Each row comes from the steps of one walk. Every step used is in the known rows, and no mark comes twice. Write the walk behind each row, first mark first.
In the rows, zero is written as 128.
Known rows:
banot -> popi: [120 127 133 137 127 103 126 145 148  99  73 125 102 147 122 136 161 159
 146 104 142 112 143 151  97 179 109 127 137  95 151 129 118 141 145 133
 140 101 131]
dokiv -> nogu -> duvo -> pitat: [143 119 161 192 162 143 125 135  87  83  77 138 159 162 127 115 174 101
 124 160 102 190 178 153 113 140  63 143 126 109 176 149 125 111 105 138
 164 150 178]
mevosis -> nuli -> dabe -> banot -> dokiv -> nogu: [102 124 199 240 152 157 105 135 169  89  78 141 108 138 114 109 186 143
 133 144 112 160 171 161 146 208  92 130 120 106 135 128 101 128 145 133
 131 139 174]
mevosis -> nuli: [124 112 167 168 145 183 109 109 123 115 100 154 136 132 133 144 163 125
 150 146 112 110 154 135 122 169 109 136 119 124 146 143 129 116 112 123
 111 132 155]
nuli -> popi -> banot -> dokiv: [111  95 170 196 137 109  93 139 169 100  87 132  81 170 116  94 127 174
 160 101 116 140 184 158 146 181 120 136 147  90 128 107  73 161 178 153
 173 131 124]
pitat -> popi -> nogu -> dubevo: [152  87 171 166 114 102 116  99 138  81  88 150 121 132  79 104  81 142
 173 115 107 145 131 164 116 144 139 132 117  85 132 128 136 134 104 121
 175 111 143]
dabe -> nuli: [128 107 116 159 152 101 107 152 123 106 107 117  96 129 131 131 138 139
 162 127 121 144 140 143 141 151  88 114 132  75 144 117  89 117 132  86
 161 105 162]
firudar -> banot: [127 114 128 167 119 127 147 118 109 120  90 165 130 164 123 134 143 121
 153 120 139 124 138 158 102 120 116 115 137 102 166 145 110 124  93 149
 123 104 122]
nuli -> dabe -> banot -> dokiv -> nogu: [ 95 125 174 235 145 102 122 151 161  75  82 121  93 144  99  92 161 151
 120 123 127 173 159 175 148 204  97 108 141  80 129 109  89 134 165 132
 167 131 168]
pitat -> mikeb -> mazum -> popi: [101  98 123 154 117 164 130  91 102  96  99 165 110 162 153  69 102 133
 144 149 154 101 115 181 115 163  90  89 135 147 163 107 104 154 141 116
 130 153 128]
popi -> mazum: [130 104 156 173 143 121 110 138 113 102  69 148  87 120 120 114 125 121
 157 123 104 106 164 144 114 171 128 112 141  89 156 114 153 145 118 129
 166 100 112]
duvo -> pitat -> mikeb -> mazum -> popi: [105 102 132 177 122 168 129 117 105  73 114 166 131 151 169  90 116 131
 149 146 156 101 128 171 148 136 100  94 108 135 180 146 108 131 121 115
 146 152 159]
dabe -> banot -> popi: [113 136 145 158 121  83 115 158 165  75  77 130  77 161 116 120 151 151
 149 101 122 133 142 160 131 198 101 102 126  87 131 109 106 141 159 100
 142  94 163]
dubevo -> nuli -> dabe: [128 115 134 173 149 127 106 117 109  94  90 114  87 124 101 131 121 165
 120 138 156 117 173 154 114 194 137 141 140 112 134 110  92 144 146 140
 198 114 135]
mazum -> popi -> banot -> dokiv -> nogu: [107 106 147 176 174 127  94 166 151 122 106 160 104 172 109  77 148 138
 172  87 122 131 166 183 138 168  81 101 150 117 171  98  76 134 151 142
 145 138 141]
firudar -> banot -> dokiv -> nogu: [113 112 136 210 129 126 145 130 136 122  80 164 150 164 138  95 170 113
 156 101 135 159 155 178 100 131  82 113 147  93 176 143 101 121 110 174
 123 107 123]
bopan -> nuli: [128 117 138 140 128 130 123 139 114 114 120 111 117 147 100 132 142 132
 161 126 143 128 147 135 129 149  93 102 132 105 143 142 124 139 150  82
 157 131 168]
nogu -> duvo -> pitat: [147 117 164 178 138 146 105 128  89  70  98 129 157 173 114 140 139 120
 150 158 108 156 147 143 144 132 107 127 123 104 162 158 121 105  96 128
 163 147 177]
firudar -> banot -> popi -> nogu -> dubevo -> nuli: [160 113 136 170 105  92 110 130 148 114  41 145  85 171  97 145 125 163
 175  78 137 132 145 178  70 120 132 161 140  82 146 133 106 177 107 166
 157  87 109]
popi -> nogu -> duvo -> pitat -> mikeb -> mazum: [154  99 166 178 102 149 102  85 110  67  74 139 119 174 118 107  93 127
 154 142 103 152 126 166 122 118 112 146 124 108 136 136 128 165 112 145
 175 176 158]
nuli -> popi: [123  98 159 165 139 128 119 119 114  99  84 126  88 138 127 123 131 159
 140 135 125 128 166 137 124 182 128 146 147 102 137 116 113 150 147 137
 177 121 126]
pitat -> popi -> banot -> dokiv -> nogu: [108 107 163 189 135  97 125 128 182  83 104 164 134 161 102  50 127 135
 163 112 121 157 179 177 142 177  94  92 114 101 157 129  84 112 140 136
 150 114 142]
mevosis -> nuli -> dabe -> banot -> popi -> mazum: [115 131 205 219 139 138  96 149 180  81  49 139  61 136 100 132 168 167
 146 139 113 124 170 153 136 218 127 133 113  98 131 127 118 155 138 124
 142 116 149]
nogu -> duvo -> pitat -> mikeb -> mazum: [135 109 157 188 115 162 113 101  90  59  89 140 154 188 138 106 118 123
 145 177 121 154 136 161 138 130  93 116 115 122 162 154 112 125 109 124
 154 167 168]
duvo -> mazum: [114  96 140 177 129 130  97 100  93  90 114 155 107 117  85 136 126 105
 130 154  99 149 154 142 120 148  93 101 137  75 148 129 129 130 129 142
 146 103 140]
mikeb -> mazum -> popi -> nogu -> dubevo -> nuli: [156  94 135 161 161 144  88 111 110 109  89 153  76 147 121 106 105 142
 165 124 139 141 111 191 122 144 130 145 139 144 147 109 119 167 101 123
 174 147 129]
mevosis -> nuli -> popi: [125 102 187 182 145 178 103 108 133 108  81 143 104 133 135 138 159 152
 152 152 112 119 173 131 127 189 121 159 127 123 138 135 119 141 131 136
 139 134 139]
dubevo -> nogu -> duvo -> mazum -> popi: [128  86 150 174 157 123  68 114  67  65 101 134 106 164  60 137 126 108
 108 167  66 157 177 146 126 146  72 104 168 101 149 124 122 119 133 145
 154 131 132]
nuli -> dabe: [110 116 159 187 143 124 132 128 117  94  92 121 102 133  93 137 141 159
 115 143 142 127 145 150 127 178 131 127 140  95 138 125 108 132 137 138
 166 135 144]
dokiv -> nogu -> duvo -> mazum -> popi: [137 107 161 188 168 142  98 120  76  94  77 150 122 155  83 107 161  93
 128 172  84 204 176 160 100 157  46 128 148 105 174 120 123 130 115 150
 160 139 152]
popi -> nogu -> duvo -> pitat -> mikeb: [154  99 170 172  99 143  98  95 106  72  76 132 126 169 105 119  90 129
 158 127  94 138 140 155 116 121 114 145 129  90 133 129 127 160 123 148
 180 164 162]
bopan -> nuli -> mevosis: [127 141 131 160 121 117 116 148 125 109 116 103 101 147  92 135 135 156
 186 133 131 128 158 163 137 161  98  86 128  94 153 125 124 143 160  86
 171 141 175]
firudar -> banot -> dokiv: [113 109 132 196 114 127 136 123 138 118  93 161 145 167 132 109 149 127
 169  97 140 132 137 172 117 127 113 101 148  90 165 146  98 120 110 166
 121 103 119]
nuli -> popi -> pitat: [114  92 159 161 119 123 125 119 128 115  98 111  80 143 115 108 115 170
 141 141 120 106 165 145 145 171 126 138 142  87 116 108 103 152 158 123
 199 145 138]
duvo -> mazum -> mikeb: [115  91 125 175 128 128  89 103  94  83 112 168 110 112  85 121 142  99
 132 154  98 170 166 140 111 154  96  86 141  56 150 138 127 130 131 129
 167  94 107]
pitat -> mikeb: [100  99 127 150  97 146 133  94 101  95  97 146 132 153 137  97  97 132
 135 134 133  91 145 153  97 162  90  99 134 105 145 108 111 142 162 122
 133 129 138]
bopan -> nuli -> dabe -> banot: [115 129 165 184 127 104 120 156 142  86 106  99  76 152  69 128 142 157
 145 133 144 152 150 149 155 179 103  97 128  91 122 132 102 152 172  73
 177 136 187]
bopan -> nuli -> dabe -> banot -> dokiv: [105 125 168 204 124 103 114 161 161  86 108  97  85 154  74 112 146 161
 155 118 146 157 148 157 164 185 100  87 135  82 122 131  94 149 182  84
 174 135 185]
pitat -> popi -> banot: [117 109 158 154 128 100 125 119 160  81 111 164 120 162  92  81 104 141
 161 126 123 127 162 161 142 169 121  95 104 108 150 130  93 114 126 115
 149 111 142]

Which walk is each row?
[149 105 150 153 154 154 103 103 106  98  87 154  89 169 118  98 120 129
 160 145 126 153 100 179 131 145 118 131 143 148 154 118 124 157  95 131
 161 172 131] => mikeb -> mazum -> popi -> nogu -> duvo
[127  96 141 218 160 122  97 140 131 111  84 130 148 136 130  92 156 128
 151 101 118 175 175 179 108 162  75 136 151  87 149 117 105 124 145 147
 165 111 150] => banot -> dokiv -> nogu -> dubevo -> nuli
[106  84 140 164 133 136  89 116  99 112 132 154  85 126  67 114 112 122
 147 151 101 117 143 159 145 147  91  85 143  81 148 108 112 134 133 129
 168 126 144] => duvo -> mazum -> popi -> pitat
[144  94 161 155 126 155  89 116 101  88  87 147 106 170 100 106  93 138
 178 118 112 113 131 168 125 138 110 126 143 114 159 109 115 158 121 142
 174 162 151] => mazum -> popi -> nogu -> duvo -> pitat -> mikeb
[148  82 156 209 151 104  58 142 140 105  79 119  93 159  97 123 101 176
 172  98 114 155 186 173 123 161 127 160 146  85 120 103  80 158 157 135
 194 106 136] => nogu -> dubevo -> nuli -> popi -> banot -> dokiv
[137  98 146 133 149 141 100 126 112 118  99 150  85 139 101 116 112 139
 171  96 121 101 125 162 119 154 126 129 154 116 152  97 123 156 121 138
 167 137 134] => mazum -> popi -> nogu
[127  95 144 160 106 164 111  78 102  88  79 156 103 182 129  71  84 134
 154 151 131 125 111 183 108 151  93 111 139 139 149 103 110 173 133 130
 147 173 128] => pitat -> mikeb -> mazum -> popi -> nogu -> duvo
[129  97 136 174 150  96 102 150 132 101  88 106  64 127 133 125 133 167
 162 132 122 156 158 138 146 171 101 138 140  73 134 109  80 140 150  98
 188 108 146] => dabe -> nuli -> popi
[140 111 154 219 172 105 102 151 112  95  63 126 100 136  98 117 148 137
 120 132 114 193 188 177 101 176  80 154 134  93 138 105 105 143 139 117
 185 113 171] => dokiv -> nogu -> dubevo -> nuli -> dabe -> banot
[129 121 139 156 128  93 106 160 156  89  41 145  70 130 117 109 162 151
 161  99 124 121 171 151  89 194 127 113 143  67 159 127 138 161 139 129
 175  78  78] => banot -> popi -> mazum -> mikeb
[110 120 122 164  74 113 156 115 157 116  67 153 100 191 130  96 131 158
 153 123 158 101 124 187  98 127 103 108 124 101 153 140  90 161 123 143
 131 126 113] => firudar -> banot -> popi -> pitat -> mikeb -> mazum
[122 109 129 151 165 155 123 118 105 108 109 163  99 152 144  98 141 129
 150 147 154 129 105 176 139 160 113 106 138 156 170 125 118 133 100 113
 138 149 130] => mikeb -> mazum -> popi
[114 103 128 146 150 151 128 119 116 121 121 151  94 157 134  84 128 136
 149 152 148 111 104 182 156 152 112 100 133 145 153 119 109 135 109 103
 157 168 141] => mikeb -> mazum -> popi -> pitat
[125 133 172 178 111  86 111 160 173  83  78  90  47 155  59 130 139 178
 155 107 141 151 147 155 138 181 111 117 130  79 112 125 106 184 181  90
 187 136 176] => bopan -> nuli -> dabe -> banot -> popi -> nogu
[158  85 148 185 151 116  78 129 101 105  75 117  95 137 105 145 103 167
 158 124 120 148 174 158 106 161 134 168 143  94 126 109 107 152 135 122
 197 100 137] => nogu -> dubevo -> nuli -> popi
[ 99  99 128 159 120 153 118 102 122  98  99 170  97 183 141  65  95 138
 149 139 146 104 128 186 122 159  87  90 127 146 157 101  86 162 151 116
 129 158 128] => pitat -> mikeb -> mazum -> popi -> banot
[ 99 115 151 197 127 105 107 143 159  79 108 137 112 155 128  92 139 129
 159  98 112 147 140 167 160 189 100  80 138  81 127 107  98 119 160 109
 141 107 172] => dabe -> banot -> dokiv
[127 132 109 178 147  88  99 159 134 101 103 109  83 130 123 132 131 164
 184 134 109 145 151 171 148 163  94  99 127  64 153  99  88 121 140  93
 175 114 169] => dabe -> nuli -> mevosis
[118 122 128 154  92 100 149 137 155 125  74 143 103 179 110 125 148 157
 159 104 146 101 137 170 103 128 114 117 130  83 152 142  97 144 115 147
 139 108 121] => firudar -> banot -> popi -> pitat
[127  84 150 163 137 135  75 105  99  99 108 163  72 118  66 126 106 115
 155 130  92 137 142 158 121 145 104 110 151  83 150 106 129 159 127 154
 166 117 130] => duvo -> mazum -> popi -> nogu
[127 102 159 187 128 121 124 137 134  54  98 173 127 111 131  87 127 123
 168 136 127 127 172 149 153 157 141  87  95  84 184 170 139 106  91 109
 190  94 128] => duvo -> pitat -> popi -> mazum -> mikeb
[172  86 146 165 132 116  76 110 111 109  76 126  96 132  88 143  84 144
 164  93 101 137 146 162  94 130 137 173 143  82 112 103 130 170 125 135
 194 119 144] => popi -> nogu -> dubevo -> nuli
[ 99  84 154 163  92 132 129 101 126 108  92 115  84 153 122  86  89 173
 138 145 124  91 166 151 131 174 113 127 141  88 112  98  95 168 181 125
 194 152 133] => nuli -> popi -> pitat -> mikeb
[122  88 178 222 153 102  87 154 164 105  69 130  89 172 107  92 138 167
 158 100 100 176 197 171 129 169  97 153 148  83 131 105  78 163 173 151
 178 130 134] => nuli -> popi -> banot -> dokiv -> nogu -> dubevo
[153 108 154 156 117  89  98 141 157 101  49 119  86 149  91 147 127 169
 164  77 114 132 132 165  83 147 125 163 141  69 126 117 130 173 137 142
 163 109 135] => banot -> popi -> nogu -> dubevo
[116 108 141 143 167 129  94 157 131 119 113 160  90 175  98 109 125 145
 168 101 124 103 152 168 140 160 109 104 140 125 164 100  84 136 136 122
 145 135 140] => mazum -> popi -> banot
[155  81 152 187 143  84  78 148 140 101  70 102  50 130 109 135 107 174
 178 111  98 172 149 149 133 145 114 166 144  52 114 100  92 169 144 105
 208 115 149] => dabe -> nuli -> popi -> nogu -> dubevo
[129 105 158 157 127 124 118 138 123 108 102 101  82 146 101 126 137 160
 163 131 141 140 166 129 134 168 105 126 141 103 134 136 116 163 169  94
 184 134 152] => bopan -> nuli -> popi
[106 114 182 252 148  94 109 159 158  76  74 119  96 147  86 103 153 155
 129 121 116 189 157 182 146 192  98 119 140  68 123 110  91 135 159 125
 168 125 175] => nuli -> dabe -> banot -> dokiv -> nogu -> dubevo
[103  92 150 202 161 125  70 138 131 103 111 173  89 145  73  91 140 113
 153 123  94 165 178 175 134 156  63  91 146  86 167 108  91 144 150 159
 149 118 136] => duvo -> mazum -> popi -> banot -> dokiv -> nogu
[118  96 140 175 114 163 121 107 113  74 104 164 117 149 160  89 102 135
 154 131 145 103 125 175 142 127 108 109 110 128 168 139 115 154 122 124
 158 161 157] => duvo -> pitat -> mikeb -> mazum -> popi -> nogu
[133 114 157 194 140 151 128 122  85  78  73 141 161 167 134  96 155 105
 123 165 105 177 179 158 104 143  51 135 124 111 175 141 116 122 122 138
 159 156 175] => dokiv -> nogu -> duvo -> pitat -> mikeb
[135 102 164 168 117 125 131 113 138  60 111 156 137 122 123 105 109 132
 164 122 128 120 144 152 152 134 138 117  93  97 162 163 130 115  96 125
 180 123 167] => duvo -> pitat -> popi -> nogu
[134 107 158 181 126 167 106 111  88  63  93 147 143 190 131 100 117 128
 157 172 126 145 131 170 142 136  92 109 122 133 175 146 107 127 105 123
 155 171 165] => nogu -> duvo -> pitat -> mikeb -> mazum -> popi
[133 115 155 201 144 157 131 112  89  74  71 148 154 174 147  84 158 102
 120 178 115 191 165 170 110 140  51 134 118 128 177 148 118 130 112 134
 155 168 169] => dokiv -> nogu -> duvo -> pitat -> mikeb -> mazum
[132  98 200 199 147 171  91 120 138 105  56 149  76 122 132 126 151 149
 163 148  97 113 188 131 125 197 132 157 128 113 143 128 138 159 125 139
 154 121 118] => mevosis -> nuli -> popi -> mazum
[145 111 154 204 144  85  79 157 138  83  62 108  76 146  77 148 118 184
 147 113 131 155 162 175 114 180 130 149 134  79 117 107  93 153 146 113
 187  93 158] => nogu -> dubevo -> nuli -> dabe -> banot -> popi
